Each row comes from the steps of one path. Every step used is in the known rows, and no mark comes twice. Write the path behind each row, first mark first.
Known rows
F-U-H-S-Z: [ -3 -21 -24   1  11  30  25 -33 -30   6  28  24   4  18 -14 -15 -16  10
 -10  12   1  15   0  -1]
R-B-S: [ 22   6  21  -1  -4  -5   5   6  -3  -5 -18 -20  -9   8   5  -4   2  -9
 -19  12  -5  -7  -4 -10]
Z-S-B-R: [ -4  33  -3 -14 -16 -25 -15  17  33 -26 -11  -1 -18 -24   2  12  -4   1
   2  14   5  12 -18  13]
Z-S-H: [  0  30   1 -22 -10 -21  -7  16  28 -19 -10  12 -16 -33  11 -18  -8   6
  18 -16   4  23  18   3]
B-R-N: [ -8   5  -2  23 -27  -8   2   6   5   2 -25  -7   0 -49   4   4  20  13
  -7  16  -4 -42  -2 -11]
F-S-Z: [ 16  11 -38  -2   2 -39  -1 -15  13   2   1  -4  -5   1  -1   2  17  21
  -6  15  -5 -22   3  -4]
N-R-B-S-T: [ -9  -4  21   5  -9 -26  -6  31 -11 -14 -11 -15 -10 -12   2 -12  -2  -4
  -1  23  -5  -2   1  -1]
S-F: [-10 -16  -7 -12  16   3  -4   7  -7  25   1   5  16   7 -12  25  11   2
  14 -40  17  20 -21 -17]
N-R-B-U-H-S-T: [-21 -10  31  17  -9 -11  -5  21 -25  -3   5   2  -5  -4   6 -21 -13 -12
   2  15   1   3  -3   5]
H-S-Z: [ 17   1   6  29   9 -28  -2 -17  -1 -14 -12   2   2  36 -24   6  -1   7
  20  11 -10  -2 -13   7]
R-B: [ 15  -3  27  -2  -4   5   0  10 -17  -2 -11   4   5  18   0 -13  -8  -3
  -4  -4  11   3  -2 -13]
B-U: [-16  -6  23   6  -9  38   2 -17  39  30  21  10  13  11  13 -38  -9  -1
  -7 -13 -10   1  11  10]
U-H: [  0  -4 -24   1  -4  28  -2 -16  -6  -5   3  -4  16 -17  12 -20   4  -2
 -25 -25  19 -13  16 -14]
N-R-B-U: [-20 -10  35  10  -7  -2  -4  29  -7   3  -4  11   3   4   9 -15  -9  -5
  12  12  -1   0   8   9]
S-B: [ -5  10  18 -10  -9  21 -23  15  -4 -11   6  17  23  30 -22  -9  10   3
  -2  -3  19  29 -38  -4]
U-H-S-B-R: [ -1  14 -17  18  -7   8 -13 -15 -20 -19  -6  -8   3 -10  -4  10  12  -8
 -15  -1  15  -3 -15   1]
H-S: [ 23  10   1  16   3 -15  -2 -23  19 -17  -7  -7  -9  20 -12  13  -2   1
  21  -2 -16   0  20  13]
F-S: [ 22  21 -43 -15  -5 -26  -1 -21  31  -2   4 -14 -16 -15  10   9  15  15
  -4   1 -10 -20  34   1]
F-U: [ -3 -20 -12 -17   5  40  24 -25   2  14  30  28   7  17 -12 -23 -17  18
   1   4  -6  24  18   3]
R-B-U-F-S: [  7  -3  26   0  -2  20   5   2  -3  22   3   0   3   6  18 -11 -10  -8
 -10  -2  -3 -20   1  -2]
N-R-B: [ -9  -8  21   6  -6 -15  -7  33 -15 -13 -15   6   3   0   2  -4  -4   1
  16  10   5   1  14   2]
U-H-S-T: [  5  -1 -17  13  -5   1  -5 -26 -20 -15  11 -15  -3 -15  -2 -21  -6  -7
 -21 -12   9  -5  -1 -12]
Z-S: [ 14  19 -10 -18  -5 -24   3   3  47 -23  -5  -4 -20 -18  16  -2 -19  -1
   5  -5  -7   3  26   7]

Which path is each row?
[  7 -10   6 -10   9   4  15   6 -34  12  -3 -11  -8   5   1  12   1 -15
 -23   4   8   7 -25 -20] : R-B-S-F-U-H
[-17  -7  28  18  -5  -7  -3  22 -17  -3  -4   6  -3   1  11  -7  -9 -12
   9  13   0  -2   8  10] : N-R-B-U-H-S
[ -7  -5  19  12  -1 -28  -4  34 -13 -14 -21  -7  -2   2   0  -1   4  -2
   5  28  -3 -10  -4   2] : N-R-B-S-Z
[  4  16  27  15  -4   3 -13 -10  10  -8  10   8  -2  41 -18   7  -1  -9
  14   9  -8  23 -26  18] : H-S-B-U
[  0 -18 -26  -5   8  37  26 -37 -20   3  31  20  -2  11  -8 -11 -17   7
  -9   4  -1  16  16   2] : F-U-H-S
[-24   5  25  -3 -13  46 -18   6  -6   9  26  20  24  24  -4 -27   5  -9
 -20  -5  22  26 -47   0] : S-B-U-H
[ 22   6 -41 -11  10   6  -4 -12  27   1  -7 -20   9 -29  15  23  13  12
   1 -15 -12 -53  39   4] : U-F-S
[  5   1 -16 -10  10  -8   2  -2  23  12  -9 -30  -5  -9   0  27  22  -6
 -10 -11  -9  -3 -12  -7] : B-S-F
[  6 -10  -8   2  21  -9  11 -20 -11   9  10   9  -9  27 -24  38  -4   0
  28  -9  -8  27 -11   5] : H-S-F-U
[-17 -29 -15 -22  22  21  15  -5 -21  36  24  24  12  15 -19  20  -2   9
  12 -25  12  37 -22 -12] : S-F-U
[  3  -4 -25   9  10   3  -2 -18 -24  -3   0  -8   2  -5   0  20   7 -12
  -7 -27  15  -2  -4 -10] : U-H-S-F
[ -1   2  31  -1  -3  21   0   8 -14  24   1   8   7  -1  16 -20  -5  -6
  -4  -7   3 -10  -3  -4] : R-B-U-F-S-H
[  1   9 -13 -25   9 -31   2  14  26  -5  -3  -1 -19 -17   8  27 -11  -4
  14 -22   4  17  -2  -3] : Z-S-F
[ -5  -1  17   6  -5 -22  -3  31  -4 -15 -20 -10  -8  -7   6   3   3  -5
   6  21  -7  -8  13   5] : N-R-B-S
[ 11   3  -7   9   4 -15   3  -6  25  -4 -15 -25   4   6  -6  -8  17   5
 -19  19 -15 -19 -15  -4] : B-S-Z
[  9  16 -37  -7   1   5 -16  -3  15  -1 -12 -18  12 -34   6  32  23  12
  -3  -1  -5 -46   9   8] : U-F-S-B-R
[-11   5  22   3  -7 -19  -8  38 -13 -13 -22  -3  -4 -14   4  -5   7  -3
  12  15  -1   2   9   2] : N-R-B-S-H
[ -5  -1  -5   0   0  33   3 -19  42  32  19  -5  12 -13  24 -12  -1   1
  -7 -12 -18 -34  24  15] : B-U-F-S
[-14 -13  12  -3   5 -15   5  31 -21  -1  -7   0  -8  -3  -1  14   1  -5
   9  19  -3   7  -2   1] : N-R-B-S-F-U
[ 11   0  -3  10  16 -23  -3 -13  -2   2  -5  -4  -7  21 -18  41   4  -4
  28 -19  -5  15 -10   3] : H-S-F
[ -9 -23 -27 -15   5  51  25 -29 -19  11  33  24   9   3  -3 -26 -15  11
 -18  -2   7  16  15  -5] : F-U-H
